Each row was made from one path, in order. Every step used is in the known rows, and no mark comes twice. Write each row's path.
Known rows
V > M: [ 0.07  0.13 -0.05  0.04  0.20  0.05 -0.02  0.07 -0.09  0.16 -0.05 -0.10
 -0.02 -0.07 -0.11  0.11 -0.16 -0.05  0.00 -0.03 -0.05 -0.07]
X > D > U: [ 0.10 -0.12 -0.16 -0.14  0.14  0.02  0.04 -0.14  0.02  0.07 -0.07 -0.15
 -0.17 -0.10 -0.12 -0.01 -0.10  0.20 -0.12 -0.04 -0.09 -0.10]
M > T > X > V > U > D: [ 0.24  0.20  0.28  0.21 -0.13 -0.49 -0.01 -0.23 -0.15  0.15 -0.30  0.08
  0.38 -0.31 -0.06  0.04 -0.27  0.28 -0.31  0.13  0.01 -0.27]
V > D > U > M > T > X: [ 0.55 -0.11  0.00  0.34 -0.11 -0.15  0.13 -0.31 -0.24  0.07  0.06 -0.09
 -0.09 -0.17 -0.25  0.00 -0.45  0.50 -0.14  0.09  0.06 -0.03]
T > X: [ 0.14 -0.04 -0.05  0.05 -0.09 -0.06  0.14 -0.01  0.01  0.03 -0.11  0.04
  0.02 -0.10  0.05  0.00 -0.15  0.22 -0.11  0.06 -0.02 -0.14]
U > D: [ 0.09  0.08  0.19  0.04  0.11 -0.06 -0.16  0.06 -0.07  0.08 -0.11  0.05
  0.14 -0.02 -0.03 -0.09 -0.03  0.11 -0.12 -0.02  0.02 -0.23]
V > M > T > X: [ 0.26  0.20  0.06  0.29  0.12 -0.05  0.15 -0.07 -0.10  0.26 -0.23 -0.09
 -0.04 -0.35 -0.19  0.00 -0.46  0.17 -0.20  0.17 -0.09 -0.07]
M > T > X > D > U > V: [ 0.36  0.05  0.01  0.02  0.00 -0.05  0.14 -0.20  0.06  0.16 -0.36 -0.17
 -0.10 -0.63 -0.23  0.01 -0.27  0.42 -0.39  0.36 -0.11 -0.16]
X > V > M: [-0.06  0.22  0.10  0.06  0.16 -0.12 -0.14 -0.08 -0.17  0.10 -0.05 -0.10
  0.16 -0.12 -0.09  0.13 -0.01 -0.14 -0.16 -0.07 -0.09  0.05]
T > X > D > U > V: [ 0.31 -0.07 -0.15 -0.18 -0.03 -0.04  0.08 -0.04  0.05  0.06 -0.30 -0.13
 -0.07 -0.44 -0.08  0.10 -0.13  0.41 -0.28  0.22 -0.08 -0.27]
X > M: [ 0.11 -0.10 -0.06 -0.02  0.09 -0.16 -0.20 -0.08 -0.12 -0.11  0.04 -0.17
  0.00 -0.02  0.12 -0.01  0.05  0.15  0.05  0.02 -0.17 -0.10]
X > V > D: [-0.13  0.13  0.07 -0.12  0.09 -0.14 -0.12 -0.23 -0.28  0.02  0.18  0.08
  0.18 -0.12  0.00  0.06  0.16 -0.17 -0.06 -0.25 -0.01  0.21]
D > U: [ 0.25 -0.17 -0.07  0.03 -0.04  0.06  0.04  0.00  0.14 -0.04  0.04 -0.11
 -0.01 -0.01 -0.03  0.08 -0.14  0.05 -0.09 -0.01 -0.01 -0.10]
T > X > V > D: [ 0.01  0.08  0.02 -0.07  0.00 -0.20  0.03 -0.22 -0.29  0.04  0.06  0.12
  0.19 -0.21  0.07  0.05  0.01  0.05 -0.16 -0.19  0.00  0.08]
T > X > D: [-0.01 -0.01 -0.14 -0.11  0.10 -0.09  0.13 -0.11 -0.15  0.14 -0.22 -0.01
 -0.15 -0.19 -0.03 -0.12 -0.13  0.35 -0.13  0.05 -0.05 -0.12]
V > U > D: [ 0.18  0.05  0.01 -0.03 -0.02 -0.23 -0.05  0.06 -0.06  0.07 -0.13  0.07
  0.22  0.03 -0.01  0.10 -0.13  0.18  0.09 -0.02  0.05 -0.36]
V > M > T: [ 0.10  0.24  0.10  0.24  0.23  0.01  0.00 -0.08 -0.09  0.24 -0.09 -0.12
 -0.06 -0.26 -0.27  0.00 -0.30 -0.04 -0.10  0.10 -0.09  0.06]
U > V > M > T > X > D: [ 0.17  0.32  0.02  0.02  0.24 -0.08  0.05 -0.12 -0.17  0.35 -0.44 -0.15
 -0.10 -0.68 -0.31  0.01 -0.30  0.32 -0.28  0.35 -0.16 -0.12]
D > U > V > M: [ 0.39  0.08 -0.06 -0.03  0.10  0.07 -0.06  0.12  0.11  0.08 -0.14 -0.22
  0.06 -0.31 -0.17  0.31 -0.16  0.02 -0.14  0.17 -0.08 -0.19]
X > V > M > T: [-0.01  0.33  0.27  0.26  0.17 -0.14 -0.11 -0.21 -0.17  0.18 -0.10 -0.09
  0.13 -0.31 -0.23  0.02 -0.16 -0.17 -0.26  0.06 -0.10  0.16]
X > D > U > M > T: [ 0.24 -0.07  0.04  0.25  0.04 -0.11 -0.03 -0.33 -0.15  0.08 -0.09 -0.22
 -0.27 -0.12 -0.39 -0.14 -0.25  0.48 -0.16  0.20 -0.01 -0.02]
M > V > U: [ 0.02  0.01 -0.29 -0.16 -0.08 -0.19  0.09 -0.07 -0.03 -0.01  0.13  0.15
  0.23  0.04  0.15  0.25 -0.03  0.10  0.06  0.01 -0.17 -0.22]
T > X > D > U > M > V: [ 0.29 -0.20 -0.26  0.00 -0.01 -0.13  0.04 -0.25 -0.19  0.00 -0.03 -0.03
 -0.09 -0.02 -0.03 -0.01 -0.19  0.72 -0.31  0.15 -0.15 -0.37]

Which path is each row?
[ 0.33 -0.05 -0.02 -0.07 -0.11  0.03 -0.03  0.07  0.20 -0.06 -0.09 -0.10
  0.08 -0.26 -0.06  0.22  0.00  0.08 -0.16  0.18 -0.01 -0.15] : D > U > V
[ 0.57  0.15  0.05  0.22  0.01  0.00  0.12 -0.01  0.10  0.22 -0.32 -0.21
  0.04 -0.61 -0.26  0.20 -0.45  0.26 -0.36  0.38 -0.10 -0.22] : D > U > V > M > T > X
[ 0.10  0.17  0.07  0.10  0.05 -0.19 -0.01 -0.07 -0.18  0.12 -0.16 -0.06
  0.18 -0.21 -0.03  0.11 -0.17  0.04 -0.28 -0.01 -0.07 -0.07] : T > X > V > M
[-0.06  0.08 -0.20 -0.20  0.20  0.03 -0.01 -0.15 -0.24  0.07  0.29  0.21
  0.10 -0.07  0.10  0.07  0.09 -0.01 -0.02 -0.20 -0.17  0.01] : M > V > D
[ 0.55 -0.15  0.10  0.44 -0.23 -0.15  0.12 -0.23 -0.03 -0.01 -0.11 -0.16
 -0.08 -0.13 -0.22 -0.02 -0.45  0.55 -0.27  0.28  0.04 -0.16] : D > U > M > T > X
[ 0.34 -0.23 -0.17  0.09 -0.08 -0.17  0.07 -0.19 -0.15  0.01 -0.15 -0.17
 -0.20 -0.02 -0.15 -0.05 -0.27  0.70 -0.18  0.15  0.02 -0.28] : T > X > D > U > M
[ 0.14  0.23  0.01 -0.05  0.12  0.02 -0.10  0.15 -0.02  0.14 -0.19 -0.12
  0.08 -0.31 -0.13  0.21 -0.02 -0.03 -0.04  0.17 -0.06 -0.09] : U > V > M
[ 0.35  0.09 -0.09  0.15  0.27 -0.02  0.18 -0.20 -0.09  0.32 -0.28 -0.25
 -0.23 -0.46 -0.33 -0.03 -0.56  0.36 -0.30  0.15 -0.16 -0.17] : V > M > T > X > D > U
[ 0.34 -0.18 -0.10  0.08 -0.04 -0.08 -0.05 -0.15 -0.22 -0.05  0.22 -0.10
 -0.07  0.10 -0.17  0.09 -0.13  0.30  0.06 -0.10  0.08 -0.03] : V > D > U > M
[ 0.20 -0.12 -0.20 -0.05  0.06 -0.19 -0.10 -0.17 -0.18 -0.10  0.05  0.01
  0.16 -0.12  0.31  0.04 -0.02  0.40 -0.17  0.11 -0.32 -0.32] : T > X > M > V
[ 0.04  0.11  0.01  0.08  0.12 -0.10  0.17 -0.26 -0.14  0.22 -0.26 -0.03
 -0.18 -0.39 -0.17 -0.21 -0.27  0.35 -0.23  0.18 -0.08 -0.03] : M > T > X > D
[ 0.17  0.01  0.10  0.21  0.11 -0.19 -0.16 -0.22 -0.13 -0.02  0.00 -0.18
 -0.03 -0.22 -0.04 -0.11 -0.11  0.17 -0.05  0.17 -0.19  0.01] : X > M > T
[ 0.29 -0.16 -0.38 -0.13 -0.08 -0.39  0.02 -0.15 -0.15 -0.10  0.04  0.00
  0.25 -0.05  0.32  0.23 -0.12  0.47  0.00  0.12 -0.32 -0.45] : T > X > M > V > U
[ 0.33  0.04  0.11  0.14 -0.01 -0.18  0.12 -0.38 -0.15  0.08  0.04 -0.02
  0.13 -0.40 -0.12  0.06 -0.27  0.10 -0.38 -0.07 -0.03  0.10] : M > T > X > V > D > U
[ 0.39 -0.13  0.00  0.13 -0.18 -0.29 -0.04 -0.29 -0.29 -0.07  0.10 -0.06
  0.12 -0.06 -0.07  0.12 -0.15  0.39 -0.22 -0.09  0.08 -0.07] : T > X > V > D > U > M
[ 0.24 -0.17 -0.19 -0.10  0.05 -0.03  0.18 -0.14  0.02  0.09 -0.19 -0.12
 -0.16 -0.19 -0.06 -0.03 -0.27  0.40 -0.22  0.02 -0.07 -0.23] : T > X > D > U
[ 0.06 -0.06 -0.16 -0.09  0.17 -0.14 -0.23 -0.16 -0.16 -0.13  0.17 -0.03
  0.13 -0.03  0.23  0.02  0.12  0.19 -0.07  0.03 -0.33 -0.18] : X > M > V
[ 0.42 -0.04  0.25  0.45 -0.28 -0.31 -0.02 -0.36 -0.11 -0.07 -0.11 -0.11
  0.09 -0.18 -0.19  0.00 -0.29  0.44 -0.45  0.24  0.05 -0.07] : D > U > M > T > X > V
[ 0.40 -0.10  0.15  0.40 -0.14 -0.09 -0.02 -0.20 -0.02 -0.02  0.00 -0.18
 -0.10 -0.02 -0.28 -0.03 -0.30  0.33 -0.14  0.22  0.04 -0.03] : D > U > M > T
[ 0.15  0.06  0.20  0.38 -0.10 -0.15 -0.07 -0.21 -0.15  0.01 -0.01 -0.05
 -0.09 -0.01 -0.24 -0.11 -0.15  0.28 -0.05  0.23  0.05  0.05] : U > M > T
[ 0.05 -0.01 -0.06  0.10 -0.06 -0.10 -0.14 -0.12 -0.18 -0.09  0.17  0.09
  0.09  0.17  0.03  0.02  0.08  0.32 -0.08  0.11 -0.09 -0.14] : U > M > V
[ 0.25 -0.11 -0.16 -0.10  0.11  0.05  0.06 -0.10 -0.07  0.02  0.20 -0.06
 -0.04 -0.07 -0.08  0.11 -0.13 -0.01  0.03 -0.20  0.00  0.03] : V > D > U
[ 0.43  0.21  0.09  0.16  0.12  0.05 -0.01 -0.01  0.11  0.18 -0.21 -0.24
  0.01 -0.50 -0.33  0.20 -0.30  0.03 -0.27  0.29 -0.10 -0.09] : D > U > V > M > T
[ 0.19  0.36  0.16  0.15  0.16  0.01 -0.07  0.01 -0.04  0.22 -0.22 -0.13
  0.04 -0.50 -0.29  0.12 -0.17 -0.02 -0.14  0.29 -0.10  0.01] : U > V > M > T
